Every row comes from one small tree of marks. The marks that hang from a mark follow it in brackets, in alphabetical order. Every link used is in the known rows. Which tree was each row made from?
Known rows:
sevi(vava(foga) vemol(refil(bokog))): [ 14.8  17.2  14.4 -12.6  35.5  -3.2  39.2 -32.6 -47.3  29.2  45.9   3.3
  23.3   3.4  33.0  -0.9  -0.1  13.0   8.0  -2.1]
sevi(vava(foga(bokog)) vemol): [ -5.3  37.9  29.8   4.9  25.4  23.9  54.6 -30.2 -70.5  17.8  28.1   1.4
  19.5   3.9  27.1   2.4  -1.0  15.9   6.7   6.8]
refil(bokog(sevi(vava(foga))) vemol): [ 23.0 -11.8  18.1 -19.6  15.1 -35.3  -8.2   3.7  22.0   3.2 -11.5  -2.4
 -20.1  20.1  19.5  22.2 -35.1   5.6  24.1  38.3]
vava(sevi): [ -2.5   4.7  -3.6  40.5 -17.4  -4.4  12.2 -11.0 -27.7 -20.9  -7.2  25.3
 -19.5  -3.1  -5.1  33.8  21.1   0.4  20.6  53.9]
vava(foga sevi): [ 37.9  18.3  -4.4  47.4 -11.7 -14.4  35.5 -30.6 -49.4   9.8   2.5   7.9
   7.8   3.1  -3.4   7.9  26.1  17.3  20.4  64.6]
vava(foga(bokog) sevi(vemol)): [ 22.2  32.3   2.1  36.7  -3.8  13.0  40.5 -30.6 -58.3  26.2  23.6 -11.3
  24.7  13.2   6.6   1.7   9.1  20.4  20.8  49.9]
vemol(refil(bokog) sevi(vava(foga))): [ 48.3  31.0 -15.7 -17.5  16.5 -25.4 -22.0 -13.5 -18.3   5.1   2.8  11.0
   2.0   1.9  38.5  -0.3 -21.6  -1.9  15.9   4.9]
refil(bokog(sevi(vava vemol))): [ -9.6 -25.3  -2.0 -17.8  13.5 -16.6  -7.9   0.5  -0.7 -23.4   1.9   8.5
 -22.8 -20.3  14.7  28.7 -25.8  -4.9  13.2  17.9]
vava(sevi(vemol(refil(bokog)))): [ -2.1  -6.9 -13.5  13.1  -1.9  -5.6  11.2 -19.0 -21.3  -0.4  28.1   9.3
   2.4   5.6   8.9  25.9  11.8   2.1  18.5  32.7]
refil(vemol(sevi(vava(foga)))): [ 14.2  29.4   9.4 -12.3   9.9 -13.2  18.8  -9.5 -28.8 -13.1 -26.0   6.1
  -2.6  37.8  30.1  22.4  -8.6   7.9  19.2  26.9]
vemol(refil(bokog) sevi): [ 24.3  17.8 -34.0  -7.6   9.9 -17.4 -50.0  18.1   7.6  -8.4 -23.6  19.0
 -21.9   4.4  12.9  16.0 -25.2  -3.0  26.1  11.9]
vemol(refil sevi): [ 18.5  25.5 -30.2   1.1  16.6   1.3 -45.6  10.3 -34.2 -13.5 -14.2  21.8
 -27.0  19.0   2.6  30.4  -2.1  -5.0  27.2   5.6]
bokog(refil sevi): [ 16.5 -25.3 -13.8  14.9  28.2  -8.7 -82.2  10.8 -24.9  30.7 -41.4   3.9
 -58.1  20.0 -39.2  62.1   5.7 -13.0  28.6  14.2]
foga(bokog(refil)): [ -4.8  35.6  15.1  41.0  18.1  27.1 -45.3  26.7  -7.7  52.5 -50.6  12.7
 -38.0  17.2 -24.0  29.0 -13.6   2.3  27.0  17.7]
vava(foga(bokog) sevi(vemol(refil))): [ 36.3  35.6  -0.5  32.1   8.0  14.4  18.9 -32.0 -59.9  44.6  45.0 -12.3
  23.8  27.7   5.8   4.1  11.8  18.2  25.1  37.1]
foga(vava): [-38.7  -6.2  -5.8  44.6  20.3 -18.7  -7.6   3.7 -25.5   9.1 -11.7  21.6
 -53.3  -2.1  -3.9  19.6  -1.4  30.8  24.4  33.9]
sevi(vava): [-18.2  17.1  27.9  15.3  11.5   7.4  24.8  -9.0 -40.2 -19.1  -6.0  36.9
 -24.8 -11.8  15.3  29.4   6.4  -2.4   8.5  15.0]
vava(foga sevi(vemol(refil))): [ 35.7  12.7 -12.3  26.5   9.8  -5.1  34.9 -42.8 -69.1  28.3  42.5  -5.7
  26.1  21.5   2.5  11.0  32.4  19.4  20.0  40.5]

Write each row's tree:
[ 43.7  38.3 -12.3  -8.2  23.5  -7.4 -18.8 -23.6 -61.0   3.7  14.3  14.2
  -3.1  16.8  27.6  14.0   1.5  -4.5  18.2  -1.2]
vemol(refil sevi(vava(foga)))
[-15.0  11.2  17.5  -0.6  21.4  31.6 -21.6   3.3 -41.7  -5.7  17.3   5.3
 -32.7   5.5   6.6  39.9 -22.4  -8.4  20.3   7.4]
foga(bokog(sevi(vava vemol)))
[ 22.7  22.6 -15.0 -21.5  13.1 -18.3 -35.1  -3.0  -5.0 -12.8  -3.0  21.8
 -15.7  -2.1  38.2  15.0 -25.5 -13.8  16.2  -1.7]
vemol(refil(bokog) sevi(vava))
[  4.4 -18.2  16.9 -24.7  11.2 -32.1 -19.7  11.8  33.6 -12.4 -15.7   7.3
 -33.7  16.8  20.4  35.9 -37.7  -2.9  23.3  32.2]
refil(bokog(sevi(vava)) vemol)
[ 33.8  28.8   2.7  33.2  16.9  12.5 -15.7   7.9 -40.4  24.6  -9.1  -2.2
 -22.3  10.6 -20.1  11.3 -13.5  16.1  30.8  38.5]
vava(foga(bokog(sevi)))
[ 15.4  44.4  16.8 -10.0   9.4  -0.4   6.9  -3.1 -23.4  -0.1 -23.3   2.6
  -5.3  41.3  31.8  17.5 -22.0   7.3  21.4  25.8]
refil(vemol(sevi(vava(foga(bokog)))))
[-14.6  10.1   9.4  47.8  15.8 -15.4 -53.0  -9.4   1.7  78.4 -11.2 -13.3
 -46.4  46.3   6.5  30.2 -16.6  18.3  34.4  39.2]
foga(bokog(refil(vemol)) vava(sevi))
[  6.1  14.0   6.0  -5.1  21.3 -14.6 -34.7  -1.4 -12.1  31.4 -56.2   4.8
 -21.9  45.2   7.9  44.6  -2.7  -5.9  19.6  10.4]
bokog(refil(vemol(sevi(vava))))
[ -7.7 -28.4 -15.7  -7.6   9.8 -17.4 -19.6  17.0   8.3 -20.1 -16.9   6.9
 -28.5 -14.1  -6.8  29.9 -26.0   3.5  20.7  29.2]
refil(bokog(sevi(vemol)))
[ -1.2  19.4  18.6  12.9  14.3  25.8 -38.5  13.0 -28.9  -6.2   1.9  14.7
 -47.9   0.6   0.2  40.1 -25.0 -12.0  23.5  16.2]
foga(bokog(sevi(vava)))
[ 24.3  25.9   0.7  22.4  21.8  16.0  -5.0   0.3 -52.4  25.0   2.4  -9.0
 -10.7  13.5 -17.5  12.0 -11.0  17.3  27.3  32.3]
vava(foga(bokog(sevi(vemol))))
[ 11.3 -13.0   1.9 -13.2  28.8  -1.3   8.8 -30.1 -74.3 -11.8  32.1  -1.2
 -11.3   3.8   7.7  34.8   6.6  -0.4  13.5  11.3]
bokog(sevi(vava(foga) vemol))
[-23.2  -3.2  -5.1  36.6  25.6  -0.9 -64.9  14.0 -19.3  21.3   5.1  -0.9
 -74.9   7.7  -6.2  31.9 -33.4  15.5  35.8  26.9]
foga(bokog(sevi) vava)
[ 20.7 -10.2 -13.6   4.7  25.3 -13.1 -59.9  22.8   9.1   8.1   2.9  18.8
 -44.7   4.9 -12.8  32.1 -16.9  -4.6  31.7  15.7]
vemol(refil(bokog(sevi)))
[ 10.2  13.4  17.9  13.4  25.6  18.7 -72.9   8.9 -24.0  39.3 -19.6   3.9
 -51.9  16.4 -10.1  47.3 -20.3 -17.8  24.6   5.2]
foga(bokog(refil sevi(vava)))
[ 21.9  32.7  -7.9  -1.4   3.8  -8.7  13.1 -20.8 -55.4 -24.6 -20.9  15.4
  -0.9  -3.7  28.5  11.7  -2.7   1.1  10.6  20.0]
vemol(sevi(vava(foga)))
[  0.9  10.1  -9.1 -16.0  -4.5 -30.5 -11.5  27.4  44.2 -21.4 -61.1   7.9
 -15.5  19.9  21.4  15.5 -41.8  10.1  24.9  41.3]
refil(bokog vemol(sevi))
